What can hang from each mark:
vitid: sevez
solu: mebap pifis
gukaz: mebap nukifi vitid
vife: bugo
kuloz: dasul detanip
bugo: detanip fusemu vife
detanip: bugo
fusemu: bugo pifis vitid
sevez: vitid
nukifi: bafi mebap
kedazu: fusemu niral
pifis: solu vetuf

Each row was made from one small tree. The marks that hang from a mark follow it in brackets, in alphabetical order. Every link used is in the known rows. Write each row's tree.
(in the rows, 128 means zero)
Known rows:
bugo{fusemu{pifis{vetuf} vitid} vife}: [ 91 133 192 155 131  89 126 102 158 144 183 149 131 146 102 112 135 130
 109 165 136 157 148  72  58 143  95 161]
vife{bugo{detanip fusemu{pifis vitid{sevez}}}}: [ 59 140 153 169 133 119 104 116 182 137 164 141 128 200 115 101 146 115
 125 165 159 148 146  65  88 169 108 158]
bugo{fusemu vife}: [123 121 161 155 143 104 127  94 172 148 161 157 114 122  99 128 134 141
 105 168 106 123 166  60 105 152  97 157]
kuloz{dasul detanip{bugo{fusemu{vitid} vife}}}: [118 175 161 197 144 110  96  99 170 163 185 150 107 152 104 120 156 115
 137 180 140 162 170  77  90 146  84 178]
gukaz{nukifi{bafi}}: [ 70  99 153 134 152 162 106 132 144 123 152 146 109 135 125 108 146 155
  97 174 107 118 134  84  88 144 126 152]
fusemu{bugo}: [ 83 126 138 158 174 140 108 129 165 138 140 137 115 142 128  98 133 134
 113 194 121 135 142  90 122 137 131 179]
kuloz{dasul detanip}: [107 175 124 176 168 140  96 126 158 134 168 155 109 155 100 112 167 123
 124 177 132 152 160  93 116 101  94 186]
nukifi{bafi}: [ 80 116 122 141 156 154 106 123 158 130 142 146 115 136 128 116 139 157
 111 169 116 139 133  96 108 131 114 161]
kuloz{dasul detanip{bugo{fusemu vife}}}: [132 182 145 196 150 107 102  97 175 163 187 161 108 146 102 113 158 123
 131 177 129 147 173  73 104 156  92 178]
solu{mebap pifis{vetuf}}: [ 96 127 168 129 176 142 151 124 138 154 187 132 145 142 122 106 143 136
 101 182 141 121 145 146 137 134 136 146]
kuloz{dasul detanip{bugo{fusemu}}}: [126 186 131 197 151 118  96 112 172 149 178 158 106 150 108 112 160 118
 143 187 138 147 167  87 110 135 104 188]
gukaz{vitid}: [ 96 113 157 138 170 117 117 134 128 129 129 129 109 142 125 123 153 148
 110 169 113 126 153  94 114 127 113 156]
vife{bugo}: [ 93 131 121 155 168 143 108 121 171 121 134 142 118 151 124  93 167 126
 107 194 130 118 153  80 129 137 132 166]
detanip{bugo{fusemu}}: [121 134 143 165 156 107 121 111 173 149 152 151 116 128 123 113 145 132
 132 202 124 116 152  86 115 153 132 173]
vife{bugo{fusemu}}: [106 133 130 169 143 128 107 107 180 121 142 146 113 145 118 104 153 123
 115 185 132 120 165  66 121 146 124 165]
nukifi{bafi mebap}: [ 70 106 106 156 150 186 103 124 143 133 151 147 124 137 142 114 129 170
 121 168 127 154 127  99 105 135 111 168]
kuloz{dasul detanip{bugo{fusemu{pifis}}}}: [104 192 134 207 155 110  99 120 162 156 184 164 108 162 101 100 160 118
 135 186 149 160 155  85 100 146 107 196]
kedazu{fusemu{pifis} niral}: [ 70 155 131 184 158 134 114 137 126 122 149 135 143 137  90 132 158 119
 156 147 135 160 158  96 117 103 105 193]
vife{bugo{detanip fusemu{pifis{solu vetuf} vitid}}}: [ 75 142 162 166 118  94 110 111 186 126 192 143 132 200 132  84 162 133
 144 160 156 144 145  94  65 156 135 156]
bugo{detanip fusemu{pifis{solu vetuf}} vife}: [104 139 178 150 123  64 138  95 185 154 218 167 138 176 111  99 146 161
 129 137 119 132 148  86  60 175 118 148]
fusemu{pifis}: [ 71 131 138 156 178 123 126 138 145 142 150 156 120 150 106  97 152 137
 101 188 130 141 129  90 109 130 126 182]
kuloz{detanip{bugo{fusemu}}}: [118 153 126 179 148 105 100 113 182 159 167 151 122 152 113 120 151 131
 139 183 133 134 158  99 110 142 119 178]
bugo{detanip}: [ 97 123 139 147 163 119 128 113 181 146 159 149 124 155 119 115 155 142
 125 169 114 122 145  97 117 136 118 152]
detanip{bugo{fusemu{pifis} vife}}: [103 137 161 176 157  88 131 103 166 171 169 162 119 137 109 102 143 137
 109 189 124 132 146  69  98 188 122 171]
vife{bugo{detanip}}: [ 89 130 125 160 159 132 114 109 192 133 150 143 123 171 128  94 169 130
 119 174 128 119 153  84 124 155 129 150]
sevez{vitid}: [101 115 144 133 157 137 122 120 156 131 141 124 116 160 126 124 178 125
 110 179 101 120 143  93 125 104 104 173]
bugo{detanip fusemu{pifis}}: [ 85 133 151 175 138  94 130 107 179 154 177 162 121 163 104 113 139 139
 125 158 127 140 144  78  95 160 115 162]
pifis{solu{mebap} vetuf}: [109 134 153 119 166 119 133 131 139 130 195 148 141 159 129  88 154 165
 130 178 121 108 143 139 104 110 149 166]
kedazu{niral}: [ 94 130 134 160 175 140 127 127 145 125 146 138 134 127 104 126 157 132
 139 168 123 139 162  97 122 101 116 181]
gukaz{mebap nukifi vitid{sevez}}: [ 66 103 191 108 175 147 106 169  87 126 147 112 116 177 113 106 139 157
  88 165 110  96 151  58  87 169 121 141]

Write each row's tree:
[ 96 128 164 161 142  86 131 111 159 153 184 167 115 151 100 106 142 156
 109 163 118 135 148  72  83 163 120 171]
bugo{fusemu{pifis{solu}} vife}
[ 88 126 150 175 126 119 106  97 196 134 157 135 117 170 126 112 154 119
 134 171 141 136 162  74 100 155 115 149]
vife{bugo{detanip fusemu{vitid}}}
[ 42 147 173 127 159 123  99 161 143 125 179 130 144 207 136  74 132 137
 133 182 159 162 112 112  56 129 134 187]
fusemu{bugo pifis{solu vetuf} vitid{sevez}}
[ 88 149 158 190 144  90 105 108 172 179 182 149 124 165 103 116 149 128
 125 175 145 163 150  87  80 164 104 176]
kuloz{detanip{bugo{fusemu{pifis vitid} vife}}}
[ 98 122 184 141 127 102 120  93 186 158 177 143 130 168 103 139 126 131
 125 148 124 139 160  60  80 165  75 139]
bugo{detanip fusemu{vitid{sevez}} vife}
[ 89 130 178 177 150  91 125 106 161 172 168 149 118 142 112 108 141 128
 117 192 137 149 143  74  82 177 116 170]
detanip{bugo{fusemu{pifis vitid} vife}}
[103 140 177 158 128  73 138  86 188 157 204 164 139 162 102 106 139 146
 115 140 119 138 152  71  70 176 101 143]
bugo{detanip fusemu{pifis{vetuf}} vife}
[ 70 151 161 155 125 111 104 113 185 125 177 140 143 203 121  93 147 114
 131 160 162 146 144  74  72 160 108 153]
vife{bugo{detanip fusemu{pifis{vetuf} vitid{sevez}}}}
[ 62 122 178 141 158 130 105 114 180 162 164 124 132 185 124 112 122 129
 118 164 130 153 141  75  88 170  93 150]
fusemu{bugo{detanip vife} vitid{sevez}}
[ 84 133 151 157 130 127 100 108 193 129 156 134 127 187 122 114 146 115
 133 166 148 133 159  68  98 158 104 148]
vife{bugo{detanip fusemu{vitid{sevez}}}}
[ 85 121 157 162 163 118 121 100 190 166 167 141 122 156 125 102 134 145
 111 164 108 136 149  78 109 179 115 151]
fusemu{bugo{detanip vife}}
[109 144 175 160 153  79 141 105 152 172 210 162 136 155 119  83 144 158
 122 180 127 121 145 103  86 185 144 168]
detanip{bugo{fusemu{pifis{solu{mebap} vetuf}} vife}}
[ 96 119 167 162 127 106 119 100 185 147 166 140 118 155 117 135 137 129
 141 164 130 142 155  86  89 136 101 151]
bugo{detanip fusemu{vitid}}
[ 41 148 172 135 164 133  99 152 146 128 163 127 145 190 126  83 124 119
 117 187 161 168 117  96  67 130 114 183]
fusemu{bugo pifis{vetuf} vitid{sevez}}
[114 183 160 179 147 118  90 109 168 159 185 149 116 168 101 121 148 111
 136 177 146 159 167  70  87 150  74 178]
kuloz{dasul detanip{bugo{fusemu{vitid{sevez}} vife}}}
[ 69 134 167 143 140 109 110 143 145 132 169 149 123 182 108 113 132 136
 132 176 149 150 133  87  71 130 114 184]
bugo{fusemu{pifis{solu} vitid{sevez}}}
[ 81 141 147 172 146 145 103 130 132 114 138 114 140 129 102 153 156 109
 174 153 137 162 169 103 113  80  92 182]
kedazu{fusemu{vitid} niral}
[ 73 126 167 171 140 111 117 123 150 141 156 147 113 147 104 119 135 124
 119 183 145 159 140  79  83 127 109 180]
bugo{fusemu{pifis vitid}}
[ 97 141 147 170 155  91 124 127 160 154 172 161 117 154 124  93 151 146
 136 197 134 127 135  98  95 164 152 186]
detanip{bugo{fusemu{pifis{solu}}}}
[ 99 140 186 157 139  74 126 110 162 157 195 151 132 159 126  93 149 142
 135 185 140 141 139  97  56 167 132 169]
detanip{bugo{fusemu{pifis{solu vetuf} vitid} vife}}
[ 59 151 150 167 151 161  84 143 135 115 136 102 148 155 110 140 130 103
 174 153 147 171 162  92 109 102  89 189]
kedazu{fusemu{bugo vitid{sevez}} niral}
[ 47  96 180 107 159 167  92 166  87 124 149 110 113 179 125 109 128 175
  87 146 109 112 140  61  74 183 115 132]
gukaz{mebap nukifi{bafi} vitid{sevez}}
[ 87 146 145 185 154 139 103 114 148 133 149 120 139 126 104 134 140 122
 154 142 117 155 176  80 122 131  97 180]
kedazu{fusemu{bugo{vife}} niral}
[ 82 140 133 181 146 121 110 116 170 128 150 153 114 158 111  92 154 123
 107 184 143 134 151  64 110 157 128 175]
vife{bugo{fusemu{pifis}}}
